What can hang from each mark:
Z_856: Z_921
Z_185: Z_796
Z_796: Z_735
Z_269: Z_749
Z_64: Z_796
Z_880: Z_921
Z_735: Z_269 Z_796 Z_921
Z_7: Z_269
Z_549: Z_921
Z_108: Z_921
Z_957: Z_185
Z_921: Z_108 Z_606 Z_735 Z_856 Z_880 Z_969

Each row was made from one small tree. The marks that hang from a mark follow it in brackets, in the order of their numbers. Every link used is in the known rows. Write each row's tree.
Known rows:
Z_880{Z_921{Z_108 Z_606 Z_735}}: [  4 -26 -10  -9 -82  -5   1  14  -5  -1  -8  -2   6  -5 -52  11   2  -1
 -15  -5   0 -11   5  13  37   6 -11  -4 -18   3 -11   6  -4  41 -48  13
 -11   6 -70   8   8  -9  -7   4 -18]
Z_64{Z_796{Z_735{Z_269{Z_749} Z_921{Z_856 Z_880}}}}: [-26  10 -11 -22 -28   6   2  -1   0   8  -6   9   9   8  20  -4  10 -18
  -6   2  21  11  -1  12  10  31 -27  -3 -32 -24 -99  -8 -18  -3  15   5
   1 -20  36  -6 -22  21 -15  -5 -10]
Z_185{Z_796{Z_735{Z_269 Z_921{Z_108 Z_880}}}}: [ -4 -21   8 -18 -49   1 -14  -8   5 -10  -4 -10  10  -4  -3 -10  -2  -2
  -5  -6  -5  12  -3   9  19   7  -9 -38 -35 -20 -69  14   0 -11 -34 -13
  12 -17  52  -8 -18 -14   3   4   6]
Z_185{Z_796{Z_735{Z_921{Z_606 Z_969}}}}: [ -1 -18   2  -3 -58   3 -19   0   3 -11   0   7   3 -26 -18  -5   2   2
 -15   0  -6   9   4   8   7  18  -4 -27 -34  -9 -53  20 -11  13  13   2
  -5  -2  -5  -1  13 -16  -3   1 -12]
Z_549{Z_921{Z_108 Z_735{Z_269 Z_796} Z_880 Z_969}}: [  0 -49 -37 -31 -58  -1  -1  11   5   7  -5  15  -7  17 -41  -6  16  -4
  -4  -3 -17  -7 -26  31  93  31   5 -16 -31  -6 -74  18   4  16 -62 -24
  -4  38  26  -6 -18   2 -15   2  -7]
Z_880{Z_921{Z_606 Z_735 Z_856 Z_969}}: [  3 -40 -31 -14 -94  -4  -8  21  -4  -1  -3  16   5   6 -55  13  10   3
 -15  -4  26 -13   0  25  49  23 -14   6 -20   7 -10   6 -53  36  15  13
 -19  -6 -96   1  10  -8  -1   0 -26]
Z_549{Z_921{Z_108 Z_606 Z_735{Z_269} Z_969}}: [  1 -38 -48 -12 -77   1  -9  17   6   2 -10  10 -16 -16 -51   1  11  -4
 -18  -5 -16 -15 -18  29  73  42   1 -14 -30  13 -36   7  -7  54 -45   7
  -3  39 -51   1 -24  -5 -24   4  -8]
Z_880{Z_921{Z_735 Z_856 Z_969}}: [  5 -35 -12 -20 -79  -5  -3  21  -3  -2  -3  16   4  30 -54  10   8  -6
 -12  -4  24 -11   0  20  37  19  -8   5 -18   0 -15   4 -41   1  -8  -6
 -19 -10 -83   7   7  -5   0  -1 -20]
Z_108{Z_921{Z_606 Z_735{Z_796} Z_856 Z_880 Z_969}}: [ -7 -45 -79 -20 -46   1 -14   4   2   6   0  28   0   5 -55   1  11  20
   3  21  30  -7  -9  28 115  17 -11  -1 -52  -2 -45   5 -53  38  52   4
 -21 -20   6 -13  14 -10   6   5 -37]
Z_957{Z_185{Z_796{Z_735{Z_269{Z_749} Z_921{Z_969}}}}}: [-18  22   8 -18 -31   0 -24   8   4  -1 -44 -23   4 -37  17  -2   5  -8
  17  -9 -15   7   0  15   9 -13  -5 -12 -54 -14 -47  22   1   3 -14 -15
  16   1  11  -3 -28 -16 -11  -3   6]
Z_957{Z_185{Z_796{Z_735{Z_269 Z_921{Z_606 Z_969}}}}}: [-14 -16   1 -15 -43  -5 -25   5   6  -3 -40 -20   2 -51  18  -5   2  -4
   9  -8 -13   2   0  18  19  -9  -4 -15 -41  -7 -43  12 -15  25   4  -5
  10  -5   1 -10 -16 -13   2  -4   7]
Z_796{Z_735{Z_921}}: [  5 -13   9  -1  -6   0   7  -6   4  -6   2   8   4  -1  13   0  -5   6
 -10   4   1  10  16   3 -49   0  -1  -5   0  -6 -58 -13   2  -1   6   1
  -5 -10  13   0   4  -6   2  -3  -5]
Z_64{Z_796}: [-20   1   5  -8 -13   6  -2  -2  -1   8  -2   9   6  -4   0  -5  11 -32
 -10   6   0   1  -1   4  21  28 -11   2 -13 -15 -44   1  -5  -1   6   4
 -10  -4  -6  -3  13  26 -11  -7  -7]
Z_880{Z_921}: [  5 -12  50  -6 -15  -8   9   8  -2  -1  -1  -7   9   9  -1   4  -4  -9
  -4  -4   4  -1   3   4 -15  -3  -3   7  -6  -2  -1   4   1  -1  -4  -6
  -5  -5 -30   4   8  -1  -8  -6   6]
Z_735{Z_921}: [  0  -8  29  -3  -6   0  -2  -2   4  -1  -2   0   1   3  25  -1  -1   1
  11  -1   1   0  -4   0 -54  -7   0   6   3   0 -15   1   3   2   1  -1
  -3  -2   5  -9   1   3  -6  -4   7]
Z_880{Z_921{Z_108 Z_735{Z_269 Z_796} Z_856 Z_969}}: [  3 -49 -19 -35 -81  -2 -11  24  -5   3  -3   8   5  31 -32   6  12 -11
  -5  -8  26  -3 -15  27  76  11 -17   8 -21 -11 -49  16 -42   5 -62  -7
  -5 -12 -81 -11 -20  -1  -3  -2  -4]
Z_856{Z_921{Z_108 Z_606 Z_735{Z_796} Z_880 Z_969}}: [ -2 -47 -94 -18 -42  -3 -10   6  -3   5  -2  25   0  -9 -41   2  -1  11
  -7   4 -38 -10  -1  44  68  21  -4 -14 -37  -2 -41  18 -28  43 -46   2
 -19  25  15  -3  13  -7   0  10 -32]
Z_957{Z_185{Z_796{Z_735{Z_269 Z_921{Z_969}}}}}: [-12 -12  12 -18 -33  -3 -23   2   7  -3 -39 -20   6 -37  19  -8   1 -10
  12  -9 -15   5   0  18  11 -13  -2 -15 -41 -11 -48  15  -7   4 -11 -18
  14  -8   8  -8 -18 -12   5  -6   9]
Z_880{Z_921{Z_856}}: [  4 -15  29 -10 -34  -7   5  10  -3  -1  -1  -4   5  19  -3   6   1  -7
  -3  -5  34  -5   2  10   0   2 -11  14  -8  -7  -9   2 -44  -6  -6   3
  -6 -18 -48  -1   4  -4  -6  -3   3]
Z_957{Z_185{Z_796{Z_735{Z_921}}}}: [-12   1  20 -12 -28  -1 -20  -1   4  -5 -41 -23   7 -41  10  -4   0 -10
  11  -3 -13   4  11  12  -8 -20   1 -14 -37 -14 -51  14  -7  -1 -16 -14
   8  -4  15  -1   5 -15   6  -2   3]
Z_108{Z_921{Z_735{Z_269{Z_749} Z_796} Z_856 Z_880}}: [-12   1 -39 -31  -2   4 -10   0   2   7  -3   2   0  28 -46   0   8  16
  18  13  38   5 -19  19  87 -10 -20   0 -60 -16 -63   2 -27   1  26  -3
  13 -30  41 -14 -33  -2  -4   3 -18]
Z_108{Z_921{Z_735 Z_969}}: [ -5 -19 -29 -11 -14   4  -8  -3   6   0  -4  20  -2   8 -58   0   5   4
  -2  21   4 -11  -5  16  56   9   3  -8 -45   3 -10  -2  -3  12  25  -9
  -9 -12 -25   3   1  -6  -1   0 -27]
Z_921{Z_735 Z_969}: [  0 -27 -51 -10 -57   1  -9  11   2   1  -3  24  -3  12 -67   4  11   1
 -10   1 -13  -8  -1  16  47  23   1 -12 -12   5  -6   3   1  10  -1 -10
 -14  11 -42   8   3  -1  10   1 -32]
Z_269{Z_749}: [ -6  69 -10   1   5   2   3  11  -3   5  -5  -6  -5  -1  -4  11   4   3
   6  -5   5   3   2  -4  -4   1  -4   2 -29  -5   0   9  18  -1  -8   7
   9  16   2  13 -19  -6 -32   4  -8]
Z_64{Z_796{Z_735{Z_269{Z_749} Z_921{Z_856 Z_969}}}}: [-24  10 -15 -19 -33   8  -3   6   0   8  -6  16   3   7  22  -1  12 -25
  -9   3  20   8  -2  14   9  38 -25   6 -35 -18 -92  -4 -23   1  13  10
  -1 -16 -12  -6 -24  18 -23  -9  -9]
Z_921{Z_969}: [  1 -15 -26  -2 -24  -1  -2   9   0  -2   1  19  -3   1   0   0   8   0
  -6   1  -7  -5  -4   8  26  21   2   0  -5   7  11   7  -8   5   3  -9
 -12   8 -21   2   1   3  -1  -3  -8]
Z_7{Z_269{Z_749}}: [  4  46  -5   1   4   9   1  10   2  11   0   4  -8   1  -8   9  -1  -6
   3  -4   5   6 -16  -8   4  25 -14  -5 -21  -6   6   0   9  -2 -32   8
  23 -11  13  12   6  -9  -8  21  -3]

Which tree is each row?
[ -9  31  41 -24  30   9 -13   7   1  12   0 -17  -1   7  50  -1   4   1
  37  -9   9  16 -28   9 -31 -30 -19  21 -18 -13 -66  20  27   1   0   2
  27   5  18 -32 -51   6 -33 -10  28]
Z_735{Z_269{Z_749} Z_796 Z_921}
[  3 -12 -43   1   1  -3  -7   1  -1  -1  -4  -1  -4 -26   3   3 -13   2
  -8   1 -26 -11   7  30  -2   5  -5  -5 -24   2  -2   8 -32  39 -48  23
  -5  15 -14   1   3  -7 -15  10  -2]
Z_856{Z_921{Z_108 Z_606}}
[ -1 -23 -24 -15  22  -2 -12  -6   5  -1  -5  -6   0   5 -44  -4 -14  -5
   1  -7 -28  -5  -6  30 -12  -8  -8 -12 -20  -3 -27  -1  -8   4 -14   2
  11   0  -6   0 -28   0  -2   2  -7]
Z_856{Z_921{Z_735{Z_269}}}
[  0 -27 -38 -10  13   1 -19   0  -2   3   1   3  -3 -19 -48   0 -11   6
  -4   2 -28  -1   3  36   3  -6  -6  -3 -25  -1 -47  11 -21  38   5  21
 -10  14 -22  -5   9  -5  -7   2 -21]
Z_856{Z_921{Z_606 Z_735{Z_796}}}
[ -5 -30 -37 -29 -26   7 -25   8  -2   6   3   0  -1  25 -47  -1   8  -1
  10  -5  37   8 -20  22  59 -10 -21   7  -8 -12 -71   6 -43  -1  -4   7
  10 -23 -33 -18 -35   2  13  -1  -4]
Z_921{Z_735{Z_269 Z_796} Z_856}
[  3 -36 -40 -16  10   2 -17   2   0   1   1  18  -4   7 -44  -1  -6  -3
  -4   4 -34  -2  -3  36  11   4   2  -2 -27  -4 -44  16 -15   6 -12  -4
 -11  18 -21   0   7  -3  -6  -2 -24]
Z_856{Z_921{Z_735{Z_796} Z_969}}
[  4 -15  10  -3 -55  -8   7  13  -3   1  -5  -6   8 -11   1  10   1  -6
  -9  -4   8  -9   4   7  19   8  -8   6 -14   4   3   5 -13  36 -43  13
  -6   3 -54  -1  10  -7 -15   3   1]
Z_880{Z_921{Z_108 Z_606}}
[ -7  29  21 -26   7  10 -12   9  -1  13  -5 -18  -3   6  54   0   7  -7
  34  -7  10  14 -26  11  -9 -24 -19  17 -22 -15 -66  24  22   4 -62   3
  26   7  10 -27 -55   4 -37  -4  26]
Z_735{Z_269{Z_749} Z_796 Z_921{Z_108}}
[ -1  -8  13 -11 -22   2 -16  -7   3 -10   0 -13   6 -11 -22  -9  -3  -4
 -11  -8  -2  15   0   3  28   6  -8 -31 -31 -17 -58   9   1 -13   0  -7
  19 -18  13  -3 -22 -14   3   3   4]
Z_185{Z_796{Z_735{Z_269}}}
[ -9 -36 -41 -24 -41  -3   1  -4   3   2  -4   2   9  23 -53  -7   5   9
   6  -8  -8  -1 -15  15  58   2 -12 -25 -10  -2 -27 -10  15   1   3 -17
   8  -6  57  -4 -29   5  21   6 -19]
Z_921{Z_735{Z_269} Z_880}
[  4 -16  10 -12 -58  -6   6  16  -8   0  -6  -3   7  18   3   8   2 -10
  -9  -2  33  -7   2  13  20   5 -11  12 -14 -11  -8   4 -47  -1 -68   1
 -10 -14 -55   2   3  -7  -9   2   8]
Z_880{Z_921{Z_108 Z_856}}
[ -4 -41 -71 -19 -70  -3   1   7  -1   1  -4  33   7  22 -66   1  13   9
  -5  -1 -18  -9  -4  19  75  27   1 -27 -19   4 -11   1   4   6   5 -25
 -20  13  34   8  10  -1  21   5 -43]
Z_921{Z_735 Z_880 Z_969}
[ -2   7  30 -19 -32  -2   1  14  -1   1  -9 -15   7  19 -45   6   0  -5
   3 -14   4  -2  -9  11   9  -8 -15   0 -24  -5 -19   3  21   1 -13  -3
  11  -3 -44   4 -32  -1 -18  -3  -5]
Z_880{Z_921{Z_735{Z_269{Z_749}}}}
[  4 -17 -39  -2 -52   1   0   3  -1  -5  -2  11  -1 -13  16   7   1  13
 -16   6  26   4  16  11  -8  11  -8   1  -7  -3 -61 -11 -46  26 -25  22
 -10 -17 -19  -4   5 -12  -1   4  -9]
Z_796{Z_735{Z_921{Z_108 Z_606 Z_856}}}
[   3  -38  -29  -11 -102   -4    0   22   -4    0   -8   13    4   -4
  -49   13    7   -4  -15   -5   -2  -17    2   21   58   24   -7   -5
  -23    9    0   11  -11   42  -45    5  -22   12  -87    9    9   -9
   -8    2  -26]
Z_880{Z_921{Z_108 Z_606 Z_735 Z_969}}
[  3 -33 -10  -6 -71  -8  -1  19  -4   1  -2  12   1  -2  -2  10   6   4
 -13  -5  29 -11  -1  18  34  24 -11  15 -16   5   4   9 -60  34  19  13
 -18  -6 -79  -3  10  -9 -12  -3  -7]
Z_880{Z_921{Z_606 Z_856 Z_969}}
[  1 -24 -19 -16  28   1 -15  -4   0   3   3   3  -3   3 -46   0 -12  -5
   1   2 -29   1   3  32 -10 -12  -4  -2 -20 -10 -50  12  -9   1 -16   3
  -4   8  -8  -3   7   1   0   0 -16]
Z_856{Z_921{Z_735{Z_796}}}
[ -3 -29 -42 -15   2  -4  -2  -9   0   2  -4  10   4  13 -52  -4 -11   5
  -3  -1 -34  -9   4  32   4   2  -1 -20 -27  -4 -26  -1 -11   0 -12  -8
  -8   8  49   8   7  -3   8   8 -25]
Z_856{Z_921{Z_735 Z_880}}
[-13  -8   8 -13 -39  -2 -20   3   4  -6 -39 -13   7 -39  11  -4   3 -10
   9  -3 -17   2  10  15   5 -11   5 -14 -41 -13 -44  15 -10   1 -12 -17
   3  -2   7   0   5 -14   4  -5   0]
Z_957{Z_185{Z_796{Z_735{Z_921{Z_969}}}}}
[ -4 -34 -49 -20 -80  -1   4   9  -2   1  -8  24   3  24  28  -2  13   3
   9   2  23 -11  -9  19  24  22  -7  -4 -13  -2 -19   8 -49   3 -50 -11
 -17  -5  25 -10   3  -2   7   4  -4]
Z_735{Z_921{Z_108 Z_856 Z_880 Z_969}}
[ -4  -5 -37 -23  19   3 -18   7   1   6  -2   7  -6   9 -34   1  -4  -2
   6  -4 -29   1 -13  39  17  -1  -8  -1 -39  -8 -47  21  -2   7 -13   0
   4  19 -17  -4 -31   0 -20  -4 -13]
Z_856{Z_921{Z_735{Z_269{Z_749} Z_796} Z_969}}
[ -8  27 -12 -19 -35   7  -5  16   1   6 -12  -2  -5   7  44   4  10  -5
  22  -9   3  -1 -24  13  -5   6 -15   2 -29   1 -10  14  13   9 -56  -5
  16  10  -9 -11 -60   1 -33  -1  18]
Z_735{Z_269{Z_749} Z_921{Z_108 Z_969}}
[ -8 -27 -67  -7 -34  -5  -1   1   2   3  -4  27  -1  -4 -10   2   8  22
  -1  20  32 -12  -9  19  88  24  -7  -1 -47   4  -4  -3 -62  37  57   8
 -18 -25  21 -11   9  -8   1   6 -22]
Z_108{Z_921{Z_606 Z_856 Z_880 Z_969}}
[  0 -24 -63 -10 -63   7 -17  13  -5   6  -1   7   0 -18 -54   7  10   6
  -4   3  -2   2  -3  17  75   2 -10  -2 -13  -2 -48  13  -7  51 -51  20
  -9  17 -46  -7   9  -2   0   7 -24]
Z_921{Z_108 Z_606 Z_735{Z_796}}
[ -6 -38 -18 -26 -50  -2   0   3   3   2  -8   7   5  17  47  -7   9   2
  16  -8  -1  -5 -26  18  22  13 -11 -11 -10  -1 -13   1   2   8 -47 -20
   4  -1  48 -25 -39   7  -1   1  14]
Z_735{Z_269 Z_921{Z_108 Z_880 Z_969}}
[ -5 -31 -35 -15 -25   5 -22   8   1   9   3  -4  -4 -15 -46  -2   4  12
   5  -7  -2   8 -18  16  59  -8 -17   2  -7   3 -53   4   3  48  25  19
   7   2 -32 -24 -26   3   2   0 -10]
Z_921{Z_606 Z_735{Z_269 Z_796}}
[ -3 -29 -68 -13 -58   8 -24  16  -5   8   4  10  -3  -4 -61   7  11  13
  -1   2  35   3  -5  21  65   3 -16  11  -9  -1 -58   7 -60  42  23  31
  -9  -8 -57 -10  10  -5   8   4 -25]
Z_921{Z_606 Z_735{Z_796} Z_856}
[ -2 -31 -62 -13 -15  -8   4   0  -1  -3  -6  20   0   7   6  -3  -6   0
  -4   1 -36 -11   3  37  29  23   1 -17 -31  -4  -2  11 -23   6 -64 -14
 -12  16  44   4   7  -2  -3   8 -13]
Z_856{Z_921{Z_108 Z_880 Z_969}}
[-15  -8   0 -18 -49  -5 -12   1   4  -4 -43 -18   9 -34  13  -7   2  -8
   9  -3 -16   0  10  15  21 -13   0 -21 -43 -18 -51  13  -9   1 -48 -22
   4  -3  51  -1   9 -16  11   4  -1]
Z_957{Z_185{Z_796{Z_735{Z_921{Z_108 Z_880}}}}}
